Each row was made from one path, in order. Every step used is in the known rows, and no mark comes twice. Write each row's path.
(in the rows, 128 means zero)
Known rows:
tudub pebeb nasufis ruli: [130 148 108 132 149 135 145 123 128 137 102 163 128 154 161 142 164 151
 142 167  98 122 104 131  80 109 125 106 229 104 134 114 109 153 124 126
  74 161 147 124 128  91 133  90 150 154 127 159 112 103 113 104  73 139
 155 131  96 114  80 110]
pirof geluv pebeb: [145 145 150 124  97 131 131 131 123 112 138 141 129 165 151  98 163 116
 141 124 130 125  93 124  61 107 161 150 133  90 105 128  90 139 139 130
  97 170 146 126 138  92 190 115 147 156 114 153 101 130 152 131  98 145
 155 125 111 133 118 110]
dovuk pebeb: [133 146 112 142 131 136 129 120 128 114 124 157 152 152 154 114 157 183
 140 129 127 151 137 134  94  89 144 192  88  88 112 119 103 103 130 120
  80 170 153 108 139  82 122 100 114 160 122 146 115 130 115 113 135 157
 135 117 116 102 114 118]
pirof geluv pebeb dovuk zetobe: [131 111 147 133  98 121 134 129 132 107 131 134 124 149 135  89 144 137
 146 114 131 124 116 117  66 117 168 150 125 110 114 134  94 127 160 127
  98 169 156 139 137 102 166 111 167 150 117 168 108 141 168 125 138 151
 173 109 130 142 120 115]
kezuk geluv pebeb dovuk zetobe: [129  96 143 137 107 115 136 109 128 138 121 161 135 134 136  92 142 135
 145 107 155 136 117 141  78 119 159 151 119 119 144 138 100 151 145 131
 103 161 152 104 150 102 131 112 180 136 110 165 124 149 141 128 148 136
 192  90 126 142 124 112]
dovuk pebeb tudub ruli: [127 139 118 158 142 126 132 112 119 113 128 149 164 159 152 117 155 164
 141 133 116 126 111 132  97 106 146 159 132 115 116 120  86 116 143 127
  76 172 155 146 140  84 100 100 139 163 115 161 114 132 110 119 162 155
 130 112 104  94 119 121]
pirof geluv pebeb dovuk zetobe nasufis: [123 110 149 133 107 114 137 130 137 125 125 137 134 140 120  94 142 142
 141 130 120 116 132 123  74 121 158 147 145 112 117 131  87 138 147 123
 103 163 159 124 135 105 199 111 177 152 116 165 102 139 171 115 143 148
 162 122 131 137 108 114]
nasufis ruli: [142 158 135 132 140 135 144 118 126 139 122 154 126 144 175 142 174 136
 144 176 123 136  94 126  82  83 157 114 169  93 142 116 105 130 146 146
  74 157 151 127 125  96 139  88 104 159 122 146 125 116  89 114  93 150
 155 132 101 119  81 116]
geluv pebeb dovuk zetobe: [134  86 130 141 116 120 140 116 138 118 123 161 129 135 127  95 144 147
 144  94 135 131 153 121  88 112 152 158 125 113 133 136 110 138 159 126
  99 167 159 139 140 103 151  98 156 148 123 163 115 141 137 114 113 146
 194 101 138 134 112 113]
geluv pebeb dovuk: [144 105 140 138 112 134 138 119 136 126 123 168 142 125 138  98 154 139
 153  99 141 120 142 136  81 121 142 147 139 109 135 135 106 166 156 143
  92 162 154 135 139  95 173 106 151 147 124 153 111 137 120 121 110 144
 184 106 131 149 105 112]
nasufis pebeb tudub ruli: [124 162 140 145 136 110 138 105 112 131 116 137 159 153 163 110 168 130
 146 131 118 114  98 121  91  92 150 122 176 111 131 128 106 173 155 131
  68 153 151 150 145  96 154 110 133 161 122 163 115 136 117 115 143 138
 110 118 100  94 105 117]
dovuk zetobe nasufis pirof geluv pebeb tudub ruli: [134 119 136 147 130  95 139 119 131 106 113 139 144 158 115 112 167 118
 129 154 116 105  92 113  88 116 164 152 168 123 123 123  85 116 142 113
 105 165 164 164 136 109 196  94 184 163 103 151  97 144 162 113 152 131
 146 123 111  83 121 107]
zetobe nasufis pirof geluv pebeb tudub: [142 143 153 144 120 108 137 126 133 113 114 144 166 134 117 117 183 132
 132 138 126  86  99 130  80 125 145 160 147 108 134 125  89 148 123 132
  98 158 155 144 127  94 229  91 164 163 106 137  93 150 164 117 135 121
 114 123 114 114 110 100]
nasufis zetobe: [148 141 138 117 158 115 135 125 128 104 126 178 131 135 168 116 174 127
 132 135 137 134 140 138  85  83 147 141  85  81 156 129  97 140 143 122
  76 156 160 107 137 107 156 105 112 172 130 143 104 129 130 111 104 160
 117 134 124 129 110 108]
pebeb nasufis zetobe: [138 144 115 113 179 125 137 130 124  97 127 191 127 120 169 122 182 125
 125 151 119 118 153 140  86  97 124 144 130  85 168 116  97 164 133 124
  69 156 159  97 128 103 163 103 134 162 134 146  98 113 139  99 103 156
 104 143 114 118 104 103]
kezuk nasufis pebeb: [ 98 142 123 124 129 115 132 115 118 142 112 170 132 156 177 117 170 138
 139 151 132 114 145 137  85  77 135 164 149  76 134 107 117 185 126 129
  58 138 147  91 135  90 198  97 107 150 123 143 107 118 114 104 123 140
 105 122  92  97 100 108]
kezuk geluv pebeb dovuk zetobe nasufis: [123  94 139 138 116 106 140 114 135 154 114 163 145 125 121  99 141 143
 138 117 142 125 133 146  85 124 147 143 132 119 152 136  88 161 132 128
 110 153 155  88 147 101 159 113 189 139 111 162 117 150 144 121 164 130
 182 105 124 140 115 113]
zetobe nasufis pebeb tudub: [115 162 141 146 133 103 142 117 121 153 116 149 177 137 138 122 164 168
 129 132 118 104 136 132 106  99 132 138 166 100 143 126 105 181 132 134
  75 140 149 112 136  94 202 105 137 160 126 153 112 140 144  96 131 126
  91 125 103 106  88 113]
tudub ruli: [151 137 125 131 141 130 134 120 128 128 132 167 126 155 177 123 182 115
 142 166 118 139  98 133  79  80 148 135 165  96 114 117  74 143 151 149
  79 163 149 127 144 102 167 113 113 165 116 132 106 120  73 121 144 152
 144 138 105 107 110 120]
kezuk geluv pebeb dovuk: [139 116 146 134 106 125 135 112 127 145 121 159 149 127 148  95 153 129
 153 108 154 123 109 151  70 127 150 142 125 114 144 138  94 181 136 145
 100 157 149  96 147  95 149 115 168 137 111 157 122 149 121 137 147 130
 182  95 123 153 118 110]
kezuk nasufis: [113 122 122 121 134 122 133 127 123 132 130 194 126 150 182 134 177 128
 128 160 134 120 148 146  80  83 126 176 114  82 128 101  86 170 126 146
  64 146 143  88 131  93 187  92 106 150 118 128 107 114 102 113 115 146
 117 135  93 116 108 110]
kezuk geluv pebeb: [142 130 143 126 105 124 133 114 120 137 127 166 140 152 152 101 162 115
 143 114 151 138  94 147  73 108 152 152 120  96 136 132  88 157 121 135
 103 161 144  85 148  92 152 116 157 146 106 151 117 143 120 134 116 126
 173 105 109 134 121 109]

Write each row's path:
[145 143 144 131 121 116 132 133 141 119 109 155 151 140 123 112 189 124
 138 159 130 104 106 126  75 112 145 167 154  95 122 122  92 138 118 133
 103 161 155 124 130  96 250 100 147 161 107 128  89 141 150 114 132 127
 131 128 120 110 108 103] : zetobe nasufis pirof geluv pebeb
[134 125 134 132 121 106 135 127 140 107 109 148 133 154 112 108 172 134
 131 151 123 123 118 113  85 100 161 175 123  99 130 123  97 103 128 113
 108 166 162 136 132 107 219  91 166 161 107 137  98 139 175 103 137 132
 147 122 125  97 119 105] : dovuk zetobe nasufis pirof geluv pebeb
[117 144  96 130 178 129 130 126 127  86 119 177 146 127 155 110 160 170
 131 139 120 128 156 136  94 108 128 169 111  86 157 115 110 126 123 101
  73 165 165  96 132  87 127 102 142 163 131 156  99 116 144  98 119 163
 113 130 117  98 106 108] : dovuk pebeb nasufis zetobe
[124 128 122 130 141 118 130 122 131 114 108 193 130 137 173 130 199 125
 133 170 144 108 130 140  78  85 129 199 126  86 133 100 101 150 118 147
  69 149 149 111 128  95 201  79 104 154 115 111 103 120 107 113 130 138
 112 127 100 107 114 100] : kezuk nasufis pirof
[104 138 135 146 132  93 144 113 121 139 116 140 157 152 127 120 152 171
 121 125 115 124 148 118 112  85 146 155 130 102 148 126 109 136 142 110
  82 148 157 123 138 101 165  96 147 162 124 161 116 141 160  88 136 138
 104 121 110  94 102 116] : dovuk zetobe nasufis pebeb tudub
[142 167 126 124 148 130 132 135 129  85 117 168 128 138 159 126 203 119
 135 172 117 107 100 127  61 106 136 180 150  90 123 106  94 133 121 149
  80 170 151 127 126  97 208  98 135 156 116 124  93 121 149 111 138 139
  99 136 114 116 117 102] : pebeb nasufis pirof geluv
[157 152 151 129 110 126 127 126 133  93 113 146 137 155 139  97 188 112
 147 140 141 113  84 119  62 109 167 170 129  96 114 126 106 120 137 133
 102 174 155 148 134  96 215  97 137 159 109 133  98 140 149 127 118 133
 148 115 124 117 120 101] : nasufis pirof geluv pebeb
[148 135 113 130 140 134 138 121 132  87 112 184 135 131 137 109 186 120
 141 131 131 106 124 125  82 120 128 174 166  97 143 116 117 152 128 125
  95 168 157 135 128  91 197  87 153 149 116 127  95 123 133 111  82 127
 153 120 113 110 109  96] : geluv pebeb nasufis pirof
[120 146  89 139 154 141 133 128 126 101 123 168 146 141 151 120 163 178
 136 142 111 134 146 131  93 103 124 192 130  89 128 108 104 122 120 125
  75 170 152 101 132  79 130  98 136 151 125 146 110 115 124 100 136 154
 121 127 109  96 105 114] : dovuk pebeb nasufis
[108 132 131 147 145  91 144 110 124 145 113 142 153 158 136 120 155 149
 128 147 103 124 132 116 108  88 151 130 174 112 133 126  98 141 146 115
  80 148 160 136 143 106 174 104 155 164 120 164 114 136 146  90 153 139
 117 125 105  77 104 120] : dovuk zetobe nasufis pebeb tudub ruli
[123 141 123 156 133 127 134 116 117 106 130 148 171 153 147 118 151 189
 133 117 127 129 132 134 101 106 140 184  82 105 124 122 100 114 134 120
  75 171 151 131 137  80  98  92 131 160 119 161 118 138 130 116 142 151
 114 109 106 104 113 116] : dovuk pebeb tudub
[120 125 147 137 113 115 146 125 139 137 115 127 133 137 125 108 143 144
 145 150 111 112 101 116  75 128 168 112 179 116 134 128  99 138 152 122
  96 157 162 135 127 106 190 100 171 150 117 177 112 133 161 112 133 148
 184 122 123 125  90 116] : pirof geluv pebeb dovuk zetobe nasufis ruli
[144 123 145 140 113 116 129 124 141  90 106 140 130 138 121  88 168 132
 150 128 142 116 113 112  66 120 172 176 125 113 128 130 113 111 150 125
 102 175 164 162 133 106 184  92 160 153 110 148 105 147 168 121 157 143
 165  98 140 125 123 106] : nasufis pirof geluv pebeb dovuk zetobe
[128 118 143 142 136 104 135 128 150 118 110 152 139 122 122 114 169 159
 138 159 122 113 134 126  79 107 153 167 116 113 129 123  89 122 143 143
  88 161 162 127 132 114 205  98 148 157 116 144 106 145 158 103 188 148
 128 117 144 128 112 116] : pebeb dovuk zetobe nasufis pirof geluv
[111 119 123 112 159 110 133 126 123 121 123 199 125 136 184 120 176 116
 122 165 139 113 158 150  84  85 130 160  91  77 158 107  90 171 133 124
  59 141 156  81 130 102 184  96 112 161 126 139  98 114 123 108 107 157
 109 138 103 114 106 104] : kezuk nasufis zetobe
[139 132 111 127 139 131 136 129 128 124 115 177 130 156 154 127 166 160
 134 136 101 129 137 137  78 102 112 138 185 100 120 119  99 163 122 129
  78 164 144 111 138  89 155 104 154 158 126 147 101 113 127 101  94 136
 135 127 108 120 108 108] : tudub pebeb nasufis
[129 125 144 144 123  94 138 123 132 104 114 145 150 147 106 113 165 138
 123 134 127 108 116 114  90 115 159 171 120 110 140 126  97 110 131 107
 103 164 161 151 131 103 197  84 174 163 107 149 101 149 183 107 136 134
 135 120 117 105 121 105] : dovuk zetobe nasufis pirof geluv pebeb tudub
[141 136 124 128 128 123 134 115 124 112 109 178 140 131 141 106 183 103
 142 140 147 112  94 147  69 127 136 168 157 104 147 121 105 160 110 133
 103 162 149 100 139  90 176 103 176 141 106 136 107 137 136 129 120 119
 160 110 106 119 120  96] : kezuk geluv pebeb nasufis pirof
[118 154 135 145 141 103 142 112 121 151 110 142 174 142 147 120 168 145
 135 148 109 102 117 131 103  97 135 118 196 108 140 122  93 189 140 132
  76 140 153 123 141  96 197 113 144 162 120 152 105 134 117 100 156 127
 101 131  98  90  92 116] : zetobe nasufis pebeb tudub ruli
[150 134 153 139 106 125 129 126 140  92 108 144 145 131 134  95 181 127
 157 130 145 103  94 122  59 123 162 168 133 107 120 129 105 135 146 139
  99 170 158 151 134  98 209  98 148 153 112 141  98 145 153 131 148 136
 159 102 133 133 119 103] : nasufis pirof geluv pebeb dovuk
[152 150 157 139 108 118 131 122 124  86 116 143 153 150 134 106 182 110
 142 128 144  98  81 121  67 122 163 170 126 109 128 128 102 129 137 132
  96 173 153 167 129  93 187  92 151 161 108 142 101 149 162 131 125 131
 134 110 117 120 123  98] : nasufis pirof geluv pebeb tudub
[130  99 139 143 119 103 137 112 141 141  97 163 153 116 113  97 161 137
 141 126 151 116 123 145  83 126 153 157 133 120 160 134 100 149 128 129
 111 154 159 105 145 103 179 102 188 138 105 147 113 159 143 120 177 122
 182  93 133 129 114 105] : kezuk geluv pebeb dovuk zetobe nasufis pirof
[114 133 138 141 130 110 136 111 130 128 107 140 138 130 145  96 147 171
 151 108 132 134 152 113  93  84 157 149 134 106 142 133 133 148 167 128
  73 155 162 129 145 106 158 108 131 151 132 167 122 139 140  96 153 147
 138  95 134 120 101 119] : nasufis pebeb dovuk zetobe
[114 143 130 134 140  99 141 118 131 143 110 151 142 146 132 115 155 167
 127 135 110 141 157 116 106  74 148 153 131  90 142 124 111 131 141 113
  85 148 159 102 142 102 194 104 134 162 125 154 114 129 151  86 138 140
 119 127 116  90 100 117] : dovuk zetobe nasufis pebeb
[118 128 143 136 114 108 131 123 123  99 118 164 145 149 154 114 183 102
 133 151 147  80 104 137  68 122 149 184 128 104 121 110  99 158 126 130
  79 156 149 139 126  89 196  82 146 150 105 138  97 133 152 129 120 131
 117 117  95 111 124  93] : kezuk nasufis pirof geluv pebeb tudub
[121 100 131 144 140 111 143 126 144 141 119 162 140 116 132 121 152 176
 134 140 121 132 172 134  97  98 138 157 125 112 144 124  90 139 150 148
  84 152 159 108 135 109 174 100 143 153 125 147 114 138 132  97 167 152
 145 121 135 134 103 121] : pebeb dovuk zetobe nasufis
[138 132 148 142 121 115 133 130 147 123 104 150 157 119 115 101 180 143
 147 150 129  89 120 131  73 128 146 159 156 112 132 129  91 160 133 145
 101 157 160 128 130 101 252  99 158 154 112 133  91 145 150 116 160 128
 142 124 133 128 104 104] : zetobe nasufis pirof geluv pebeb dovuk
[138  93 133 146 128 111 140 116 150 121 102 164 146 112 103 100 162 151
 146 119 140 111 156 123  92 118 145 172 149 117 149 131 114 134 151 125
 105 160 168 143 134 105 207  88 165 150 117 141 104 146 144 103 138 135
 183 109 140 118 105 105] : geluv pebeb dovuk zetobe nasufis pirof
